Each row comes from the steps of one walk. Every step used is in the known rows, and no mark comes twice. Write the walk behind each row, first mark first.
In the rows, 128 means zero.
Known rows
K > E: [ 93 134 125 132 111 135 133 149  96 152  94 144 135 136  77 157 140 142
 162 105 109 121 101]
M > S > J: [105 147 106  93 121 147 151  84 111 138 103 162 140 160  78 149 134 108
 137 107 183 117 110]
S > M > N > J: [ 97 148 125 111 122 160 145  49 101 145 116 148 143 199  72 155 122 125
 158 109 143 118 132]
M > S: [ 98 145 107  93 113 144 148 100 110 152  96 161 130 137  99 152 131 124
 137 113 150 120 100]
S > M > N > J > K: [ 92 164 121 102 124 176 158  48 108 147 120 146 140 215  85 166 126 138
 158 110 114 112 127]
N > J > K > E: [ 85 157 124 121 130 159 151 165  98 144 107 143 138 166  66 154 119 152
 176 109  85 108 112]
E > K: [ 82 131 117  80 105 142 144 111 118 164  92 156 134 148 104 155 124 157
 161 100 115 134 113]
S > M > N > J > K > E > G: [ 89 160 134 116 153 174 144 105 105 124 122 142 151 212  86 166 132 138
 159  99  54  99 121]
G > E > K > N > J: [ 95 138 154  75 109 155 147 183  99 161  96 144 148 143  69 156  95 168
 193 112 127 114 125]
M > N > J > K > E > G: [ 90 167 133 102 142 166 137 147 106 138 114 147 149 179  85 158 127 148
 165  93  33  97 115]
G > E > K > N: [ 97 131 149  77  91 147 141 169 106 171  88 147 143 133  92 170 118 172
 180 110 126 121 109]
E > G: [ 82 147 111  89 124 137 133 108 118 156  79 157 135 120 114 157 125 147
 139 105 109 128 113]
J > S > M > N > K > E > G: [ 97 159 143  93 155 172 143 103 107 123 117 149 142 206 111 171 139 146
 150 109  37  91 114]
E > K > N > J: [ 79 143 140  90 119 157 142 148 109 150 100 147 147 160  69 146 107 146
 176 100 102 110 113]
K > J > S: [ 95 148 117  85 138 154 151 104 107 148  96 158 133 169  70 154 140 152
 148 114 114 113 100]
M > N > J: [ 99 157 125  99 106 152 138  85 101 159 108 153 142 167  71 148 117 136
 162 104 124 118 128]
S > M > N: [ 99 143 121 112 103 151 141  30 107 155 108 149 139 185  94 169 145 127
 146 106 143 126 120]
G > E > K > N > J > S > D: [108 154 147  52 135 169 155 174  89 145 105 150 160 145  93 154  79 149
 178 131 126 119 127]
G > E: [103 137 124  91  92 135 144 136  98 177  81 150 129 117  95 168 119 166
 167 123 166 135 122]
D > R: [ 98 138 100 103 106 133 128 142 117 174  73 156 137 129 118 153 139 137
 135 105 157 147 102]
R > D: [ 96 141 118 119 106 137 136  60 114 174  84 162 138 126  89 142 120 129
 160 121 137 142 121]
G > E > K > N > J > S: [102 157 155  57 140 165 159 197  97 153 100 152 148 160  74 155  83 175
 182 123 118 104 119]
J > S > M > N > K: [100 165 131  81 127 175 158  49 110 145 114 155 132 210 108 173 132 146
 149 119 100 106 121]
M > N > K: [ 95 151 131  88  80 156 139  74 114 170 102 153 131 164 100 166 138 147
 166 103  94 117 122]

Which walk is each row?
[109 166 118  88 139 162 135 172  99 145  91 151 161 139 108 142  99 108
 137 121 142 129 106] : K > N > J > S > D > R
[101 151 155  67 152 174 165 158  95 136 108 147 149 194  76 161  89 168
 176 129 135 103 124] : G > E > K > N > J > S > M
[ 96 125 128  65  98 140 148 143 107 176  88 153 135 135 104 165 114 175
 177 114 141 138 123] : G > E > K
[ 80 114 121  77 111 149 144 101 119 154  99 154 139 176  73 153 145 156
 170  93  96 126 108] : E > K > J
[100 156 136  69 116 175 150  73 112 152 113 159 135 204  75 164 148 154
 163 107  64  97 111] : M > N > K > J > S
[ 89 134 122  61 143 160 156 112 117 145 103 161 139 190  80 152 135 163
 160 103  86 114 103] : E > K > J > S
[102 135  93  98 100 136 125 118 109 167  80 152 149 112 135 152 131 109
 131 112 164 162 111] : S > D > R
[101 121 132  58 150 167 164 109 104 142 105 152 140 206  79 169 128 175
 168 122 130 119 118] : G > E > K > J > S > M
[ 96 156 135 131 132 174 152  99  96 133 127 139 147 221  67 166 136 133
 170 104  84 102 119] : S > M > N > J > K > E
[ 95 107 134  65 102 149 147 135 109 165  94 152 139 160  73 162 135 179
 185 107 121 130 117] : G > E > K > J
[ 86 140 124 116 131 134 126 160 107 143  88 147 139 125  97 157 135 144
 151 101  77 118 105] : K > E > G
[102 127 134  48 135 159 159 147 105 157  98 159 139 176  80 162 127 183
 176 117 111 117 114] : G > E > K > J > S
[ 94 169 135 106 159 169 157 111  97 129 105 145 143 189  67 154 104 133
 149 125 139  99 112] : K > N > J > S > M
[ 94 141 117  97 154 162 157  65 106 134 103 153 134 200  72 161 142 143
 142 118 132 114 105] : K > J > S > M
[106 147 127  92 143 169 151  37 106 137 120 154 142 227  73 167 153 136
 143 109 111 107 108] : K > J > S > M > N
[ 88 147 125  74 127 168 155 102 113 147  98 158 127 177  75 158 137 162
 162 116  86 104 107] : N > K > J > S
[ 94 163 115  96 162 163 163  88  99 131 105 154 135 188  78 148 101 141
 146 129 148 115 124] : N > J > S > M
[ 86 126 122  73 156 168 162  74 115 132 108 154 139 221  78 159 138 155
 154 109 107 114 107] : E > K > J > S > M
[ 95 151 122 121 119 153 149 136 103 141 104 144 143 175  68 166 144 141
 165 100 116 112 105] : S > J > K > E
[ 93 143 118  66 122 170 153  88 104 141 103 156 140 163  93 157 127 133
 159 123  95 117 117] : N > K > J > S > D
[ 87 157 136 113 111 151 138 141 100 153  94 144 141 142  62 149 108 135
 165 111 127 108 112] : K > N > J
[ 87 139 123  85 144 175 163  66 111 135 105 152 128 210  79 164 141 152
 156 121 106 104 114] : N > K > J > S > M
[ 88 150 121 123 113 151 147 157 104 155  98 143 133 153  90 168 140 154
 164 106  85 116  98] : J > K > E
[ 95 177 137  94 147 162 150 153  98 142  98 152 142 159  66 148 100 144
 154 120 120  99 106] : K > N > J > S
[ 83 166 128 106 100 159 146 129 112 166  91 145 135 147  98 176 135 149
 154 107 104 110  93] : J > K > N
[ 80 126 124  92  95 158 143  94 116 157  93 150 127 164  71 158 146 156
 172 105  98 113 113] : N > K > J
[103 156 145 109 134 172 152  97  98 132 122 145 138 217  91 173 143 141
 161 114  70  95 113] : J > S > M > N > K > E
[ 78 140 131 103 121 148 131 161 111 142  89 146 134 133 104 161 134 154
 166 103  49 108 111] : N > K > E > G
[ 90 125 134 100 101 172 145  26 112 146 117 146 136 219  73 170 164 139
 167 101  97 107 123] : S > M > N > K > J
